What can hang from each mark
defiket: kezogof pize
moge: dagu kezogof lodemi pozesi
kezogof: defiket moge pize
pozesi: pize
lodemi: kezogof
pize: dagu pozesi
sadub: lodemi

Every row comes from one small tree of marks. The marks that hang from a mark follow it in brackets, in alphabetical order. Every link used is in the known rows. Which tree was each row made from?
Known rows
moge(lodemi pozesi(pize)): [ -2.4   1.6   9.5   1.3 -19.7 -35.3  11.0  34.9   1.1 -26.5  -5.0  15.3
 -23.8  -4.8   8.5  19.8  27.9 -10.2  12.0 -15.9  24.5  11.3 -11.1  -2.8
  -3.0]
sadub(lodemi(kezogof(defiket(pize(dagu)) moge))): [ -4.3 -10.3   6.5  17.6 -25.4   5.7  15.9  -6.1   9.8 -27.5  -5.2   5.1
 -20.2 -22.6  -7.3 -19.2  -2.7  11.4  -2.6   5.2  28.7  17.6  28.3 -14.0
 -26.9]
kezogof(defiket moge(dagu lodemi pozesi(pize))): [-11.1   9.2  14.6   4.8 -29.8 -46.5   5.0  13.8  12.8 -33.5 -23.2  11.0
 -35.7  -6.0   6.7  28.9  19.8  14.2   4.6   4.7  23.8  24.3 -18.0  -2.2
  -3.9]
sadub(lodemi(kezogof)): [ -0.6 -14.3  -1.1  24.3 -16.2  10.6  -3.1   1.0  -0.7 -22.2  10.0   0.9
  -5.2 -11.7  -6.6 -15.6  20.3  -5.0   7.2   5.6  18.3   9.0  18.6   1.9
 -12.9]
defiket(kezogof(pize(dagu))): [ 22.1 -10.9  -3.3   5.5 -19.1   7.1  -5.8   6.5   4.1 -20.1  -5.3  -5.2
  -8.2  -2.5  10.0 -14.9  11.3  -0.4  28.7  -5.6   6.8  -6.9  24.5 -18.3
   8.8]
defiket(kezogof(moge) pize(dagu pozesi)): [  6.1  -8.1   6.5 -10.4 -18.1 -12.1 -13.5   0.4  20.1  -1.0 -33.8  18.9
  -5.0  -7.2  -0.3 -27.6  -9.0  -3.8  -1.4 -11.6  -0.6   8.3  22.1 -15.6
  -7.7]
kezogof(moge(dagu)): [ -2.1   3.2   6.5  -2.6 -19.4 -19.3  -8.4  -3.2  23.4  -9.8 -18.1  -2.6
  -5.7  -0.5  -3.2  13.2   8.3  13.6   4.2  16.2  -4.8   8.8 -16.1   4.1
  -3.5]
moge(dagu kezogof lodemi pozesi): [ -2.0 -16.3   5.3   7.0 -19.4 -54.1 -24.4  45.4  -5.3 -22.2 -22.2   2.7
 -26.5   5.8  25.3  36.8  34.2  -1.6   0.7  -3.6  -1.2  15.9 -12.0   9.9
   9.7]
lodemi(kezogof(moge(dagu) pize)): [  4.4 -11.5  -3.3  17.3 -29.9 -11.0 -12.9  -4.6  11.4 -11.5  -4.1  -4.9
 -14.3 -15.4   3.3   8.0  15.3   7.5  10.8  34.1  -6.2   6.1   2.6  -0.7
  17.2]
kezogof(defiket(pize(dagu pozesi)) moge(lodemi)): [-11.4   0.1   3.1  -7.2 -29.1 -26.2   7.5  -5.9  21.8 -10.3 -33.1  20.4
 -22.9   3.2   7.2  -7.7 -27.0   6.8 -16.3   2.6  17.1  12.4   7.8 -17.4
  -8.0]
pize(dagu): [ 14.2  -5.8  -4.5  -7.8 -10.8  -1.6  14.7   6.3  13.5 -21.0  -9.2  -0.1
  -5.2  -6.3   1.4   0.4  -0.4   3.4  15.6  -9.7  10.7   5.2   7.9  -8.5
 -10.8]
lodemi(kezogof(defiket(pize) moge)): [ -9.6   7.8   8.6  11.1 -32.5  -6.3  12.5 -14.5  13.9 -15.1  -6.5   9.4
 -26.8 -20.8  -7.4 -10.0   1.1  15.5  -0.9  22.5   9.2  18.2  12.7 -18.6
  -6.2]
moge(kezogof): [ -8.3  -6.2   6.8   7.7 -15.3 -13.9  -2.7  12.5   6.4 -23.5  -4.0   0.2
   4.0  -6.1   1.0  10.8   6.0  -0.7   2.0  -6.4   3.3  -1.7  -6.4   2.1
  -4.8]
kezogof(defiket(pize)): [ -3.5  10.9   0.9   3.8 -23.1  -0.7  23.2  -1.4  10.1 -13.7  -2.1   6.0
 -19.1  -4.4  -5.6   2.2 -12.3  10.4  -0.4   9.0  15.1   2.9   3.2 -12.8
 -12.5]
kezogof(defiket moge(lodemi pozesi) pize(dagu)): [  4.7  -3.7   0.1   8.3 -33.3 -14.1  15.5   6.2   9.3 -34.7 -19.9  -6.9
 -36.0   3.6  14.1  19.5  -2.9  15.6  15.1   0.8  29.7   9.7  14.7 -29.1
   1.4]
pozesi(pize(dagu)): [  6.0  -0.4   4.6  -8.5 -12.7 -15.3  26.9  15.6  14.3 -31.8  -1.2  11.8
  -3.1 -25.4  -4.2   4.9   2.2  -3.8  15.2 -20.8  23.2   2.9  -5.1  -0.6
 -17.5]
lodemi(kezogof(defiket moge pize(dagu))): [  4.6  -7.3  -3.0  17.4 -33.2   5.2  13.2 -18.6  12.7 -31.8  -5.8  -4.3
 -22.1 -21.1   2.5  -3.6  -3.8  16.7  16.0  19.7  16.3  10.0  23.8 -22.7
   3.7]
kezogof(pize): [  6.3  -5.9  -7.8  11.0 -21.3   7.9   8.4   2.9   6.7 -13.6   8.4  -8.8
  -0.9   0.9   0.0  10.9  -2.6  -2.0  15.2  10.3   7.6 -15.2   1.3  -5.0
   7.8]
kezogof(defiket moge(lodemi) pize(dagu)): [ -2.5  -0.6   0.1   7.2 -35.3 -10.6  16.2  -8.7  16.1 -28.5 -15.5  -2.0
 -25.9   4.4  13.7   4.3 -16.0  17.4   8.2   9.9  24.7  -0.2   9.4 -25.5
   4.2]
lodemi(kezogof(defiket(pize) moge(pozesi))): [ -3.0   3.8   7.6  13.1 -29.9  -8.4  12.3  -1.6   8.0 -19.7 -10.4   6.8
 -35.7 -21.1  -5.9   4.2  13.5  14.7   4.9  14.9  14.1  27.6  17.8 -21.4
  -9.1]
kezogof(defiket moge(dagu lodemi) pize): [ -8.8   2.1   1.4  14.2 -38.4 -23.9  -4.6  -6.7  13.6 -18.6 -15.2  -4.6
 -27.2  10.4  14.4  18.1  -4.1  18.7   1.1  32.4  10.9  -0.1  -9.8  -9.0
  16.6]
moge(dagu lodemi(kezogof(defiket)) pozesi(pize)): [ -1.0  -6.3   5.0  14.7 -28.5 -49.3  -2.7  29.3  -5.9 -31.5 -10.8  16.4
 -46.4 -19.3  18.5  22.5  42.9   1.4  10.2  11.1  19.2  32.2  -4.6   3.6
   8.6]

Which tree is each row?
[ -1.6  -8.1  10.2   7.0 -17.5 -26.3  23.6  30.6   0.7 -56.3 -10.2   6.6
 -16.9 -29.9   1.6  31.0   9.6   3.6  13.8 -31.8  35.2  16.0   2.0  -4.4
 -22.3]  moge(kezogof(defiket) pozesi(pize(dagu)))
[ 20.3  -7.9   4.9   5.0 -21.9   1.0  -7.2   8.7   7.9 -25.5 -17.5  -8.3
 -16.0  -4.9   5.9  -1.1  18.5   5.9  30.3 -10.2  11.2   6.2  26.4 -25.6
   1.3]  defiket(kezogof(moge(pozesi) pize(dagu)))
[ -1.1 -11.9   5.7  23.6 -18.4   4.4  -5.2   3.4   3.9 -26.7  -2.8  -1.5
 -12.4 -14.7  -9.8  -4.4  25.8   1.1   9.1   1.6  21.7  21.0  19.9  -5.8
 -19.5]  sadub(lodemi(kezogof(moge(pozesi))))
[-11.3   2.4   1.6   1.0 -25.9 -21.8  -5.0 -11.5  24.0  -3.6 -28.4   9.8
 -11.7  -3.1  -7.0  10.8 -20.2  12.3 -15.7  21.0   1.7  12.0  -8.1   4.7
  -6.9]  kezogof(defiket(pize(pozesi)) moge(dagu))
[ -8.7 -12.9  12.7   5.9 -20.6 -66.4 -12.1  54.4  -5.3 -32.0 -16.0  13.8
 -23.0 -10.6  21.4  39.8  36.1  -7.8  -0.4 -12.9  11.1  14.7 -23.8  17.2
   3.4]  moge(dagu kezogof lodemi pozesi(pize))
[  1.4 -18.9  -0.4  32.5 -24.7  12.1  -2.9   4.1  -0.8 -26.3   5.0 -10.7
 -12.3 -12.8  -7.4   2.3  19.7  -0.9  12.5   8.7  23.3   7.6  22.8  -6.2
  -9.0]  sadub(lodemi(kezogof(moge(pozesi) pize)))
[-14.5 -14.4   1.7   2.1 -25.5 -37.8  -0.6  18.8   3.9 -20.1 -24.2  21.2
 -16.8  -0.5  19.7   0.3 -18.3  -3.4 -20.0  -8.1  14.2   6.1   7.7  -6.7
  -1.2]  moge(kezogof(defiket(pize(dagu pozesi))) lodemi)
[ -9.6  -1.1  12.6  -4.2 -26.0 -27.2 -27.3   1.2  14.4   8.3 -30.3  25.5
 -11.8   8.5   9.0 -28.9   1.5  -9.1 -11.3   2.0  -2.1   5.5   9.8 -14.4
   6.8]  defiket(kezogof(moge(lodemi)) pize(pozesi))
[ -6.6   0.9  -6.1   3.2 -21.3  -2.1   9.6  -7.8  11.2  -6.6 -12.4  12.5
  -8.4  -1.6  -6.4  -0.5 -23.0  -1.3  -8.8   7.6  12.0   3.5   5.4  -4.0
  -8.3]  kezogof(defiket(pize(pozesi)))
[ -0.5 -19.3  -2.9  15.7 -22.6 -23.1 -15.3  22.4   1.2 -20.0  -5.0 -10.3
  -0.6  -4.6  12.2  30.7   5.9   1.1   3.3  13.4  -5.5 -10.6 -12.9  15.2
  12.7]  moge(dagu kezogof(pize))
[-10.7  -3.2  12.3  29.0 -24.6   0.0  11.9   0.1   4.3 -44.7   1.5   4.8
 -18.9 -28.4 -15.1  -0.1  21.0   3.9   8.7  -2.1  40.2  23.8  13.3  -5.5
 -26.6]  sadub(lodemi(kezogof(defiket moge(pozesi(pize)))))
[  4.2 -16.7  -1.2  18.8 -20.6  -9.4  -2.4  31.3  -6.0 -29.4  -1.0 -12.2
  -7.0  -6.3   5.2  35.2  12.8  -5.0  13.8 -10.0  11.0  -5.1   3.3  -2.4
   3.5]  moge(kezogof(pize) pozesi)
[-20.5   0.4  10.7   8.5 -29.8 -35.1   4.7  19.2  -0.4 -20.3  -9.7  14.4
 -24.7   1.9  17.1   5.8  -3.0   4.4 -15.6   2.4  14.0   1.2  -3.3 -10.8
  -0.4]  moge(kezogof(defiket(pize)) lodemi)
[ -6.3  -8.5  12.2  23.2 -19.9  -4.6   4.8  10.4   4.8 -35.1   3.1   5.9
 -10.5 -28.5 -14.3   0.1  27.5  -4.3   9.3  -6.9  31.4  19.4   9.7   0.6
 -24.0]  sadub(lodemi(kezogof(moge(pozesi(pize)))))
[  5.5  -8.9  -0.8  10.5 -29.7 -42.3  -7.5  29.6  -7.7 -11.5 -16.2  10.6
 -54.0  -4.7  22.1  17.0  34.3   7.9   1.8  22.7   6.1  31.3   9.1  -4.4
  12.4]  moge(dagu lodemi(kezogof(defiket(pize))) pozesi)
[  2.6   9.0  21.2   3.8 -19.3 -15.2  -6.1   9.6  12.0 -28.5 -14.9   7.7
 -13.2 -15.1  -6.3  -2.2  31.6  -0.4  23.3 -17.3  14.8  15.0   3.2 -14.4
  -9.8]  defiket(kezogof(moge(pozesi(pize))))
[ -9.1  -5.8  -0.1   9.8 -29.8 -21.1 -11.5 -14.2  15.6  -5.7 -22.2  14.9
 -20.7 -17.4  -1.8  -1.8  -3.6   8.8 -10.8  30.3  -2.1  22.6   6.9   1.4
   2.1]  lodemi(kezogof(defiket(pize(pozesi)) moge(dagu)))
[  3.7 -13.1  -9.1   5.0 -22.6  -5.5   7.6  -6.1   6.9 -12.9 -12.5  16.7
 -19.7 -20.7   1.4 -13.8  -9.3   0.3  -1.6   9.7  10.2  19.0  26.4  -9.9
  -3.3]  lodemi(kezogof(defiket(pize(dagu pozesi))))
[ -8.2 -17.0  -6.0  25.9 -21.5   8.5  -1.8  -6.8   0.0 -15.4  -0.8  11.2
  -9.2 -13.0  -9.3 -18.9  -5.6  -7.6  -9.7   9.9  23.4  11.3  25.0   1.2
 -15.7]  sadub(lodemi(kezogof(defiket(pize(pozesi)))))
[-12.2  -3.2   7.4  25.0 -28.5   6.3   9.5 -10.1   7.8 -22.7   0.0   4.7
 -18.0 -18.1 -11.9 -16.9   2.5  10.0  -5.8  14.2  26.3  14.0  19.7 -10.3
 -22.7]  sadub(lodemi(kezogof(defiket(pize) moge)))
[ -4.7 -29.5 -10.5  14.3 -18.9 -24.9 -28.4  15.9   2.8 -12.7 -14.3  -2.9
  11.1  -1.8  10.8  27.7  -5.3 -10.1  -5.2  10.9  -8.7 -10.1 -10.6  23.4
  17.2]  moge(dagu kezogof(pize(pozesi)))
[ -8.2   1.1   4.2   7.7 -31.4 -13.6  -0.8  -0.7  14.7 -11.3  -6.3  -2.6
 -12.9  11.1   9.9   5.6  -1.2   3.3   3.9  15.8   9.0 -10.3  -6.3 -14.8
  12.8]  kezogof(moge(lodemi) pize)
[  2.8  -2.1   6.3   9.8 -21.0  -6.8  -3.0   0.9  10.2 -19.2  -9.6   1.4
 -20.6 -17.3  -4.1   5.6  28.0   5.2  14.6   7.7   5.3  25.6  12.0 -13.5
  -2.7]  lodemi(kezogof(moge(pozesi)))
[ -3.5  -9.3  -2.6  29.8 -20.2  14.1   4.3 -10.3  -0.3 -30.8   7.9  -0.1
 -13.1 -12.6  -7.0 -14.8  11.7   3.3   6.9  11.1  27.0  14.5  21.9  -3.0
 -15.3]  sadub(lodemi(kezogof(defiket)))
[  4.2 -30.3 -16.5  30.9 -23.1  18.1  -1.2  -9.4  -1.8 -29.6  -0.5  -1.2
  -4.5 -14.4  -0.7 -13.2  -9.7  -6.6   6.5   6.8  29.2   5.0  36.2  -0.9
  -6.6]  sadub(lodemi(kezogof(defiket pize(dagu pozesi))))
[-17.2  -0.4  16.3  13.7 -25.8 -45.8  10.1  35.0  -5.5 -47.7  -9.2  15.3
 -27.6 -11.6  13.2  28.4  21.0  -2.6   2.2 -19.5  32.9  14.0 -10.3  -4.2
  -5.8]  moge(kezogof(defiket) lodemi pozesi(pize))
[ -2.9 -18.2  -2.1  22.1 -31.4 -42.1 -14.8  35.4 -11.2 -32.4 -15.5  -7.2
 -33.9   6.1  27.6  44.8  19.1   5.7   3.3   9.8  11.7   6.5  -4.0   2.4
  18.2]  moge(dagu kezogof(defiket pize) lodemi pozesi)
[  0.1 -12.8   1.4  10.0 -29.1 -27.1 -44.4  -1.3   9.7  -1.6 -29.1   7.7
  -9.8  13.6  17.6  -9.2  10.3  -6.4   3.6  16.5  -8.0  -0.8   3.6  -2.3
  27.4]  defiket(kezogof(moge(dagu lodemi) pize(pozesi)))
[  5.0 -16.3   3.0   8.4 -12.8 -34.1 -16.5  37.2  -1.5 -25.8 -17.3  -6.4
 -12.0  -5.7   8.4  40.3  27.7   1.9   7.1  -4.6  -3.0  14.4  -9.2  14.2
  -2.1]  moge(dagu kezogof pozesi)
[-15.7 -11.8   1.5  24.4 -25.9   5.2  -2.9 -16.3   9.5 -16.4  -8.6  10.8
  -8.4 -14.5 -13.5 -19.7  -9.2  -0.2 -13.4  12.9  22.4  14.3  21.8  -2.7
 -17.7]  sadub(lodemi(kezogof(defiket(pize(pozesi)) moge)))
[  9.7 -13.1  -2.1  10.1 -27.2   0.7   4.5  -5.7  13.0 -20.2  -4.0  -3.2
 -13.0 -20.9   3.0  -4.2   5.3   6.4  15.6  14.3   5.9   6.2  19.9 -16.4
   5.3]  lodemi(kezogof(moge pize(dagu)))
[  3.0 -15.1  -2.1  20.0 -22.2   8.7  16.6   3.4   0.0 -27.4   1.7   5.3
 -21.0 -20.1  -3.4 -19.6   1.4   5.7   1.2   3.1  29.8  13.8  32.1  -9.7
 -23.2]  sadub(lodemi(kezogof(defiket(pize(dagu)))))
[  0.2 -17.0  -2.1  30.2 -29.5  17.0   9.7 -14.0   6.4 -37.8   1.7  -8.2
 -14.2 -18.8  -4.5 -12.0  -2.6  10.4  10.1  11.6  32.2   8.5  30.2 -13.1
 -13.8]  sadub(lodemi(kezogof(defiket moge pize(dagu))))
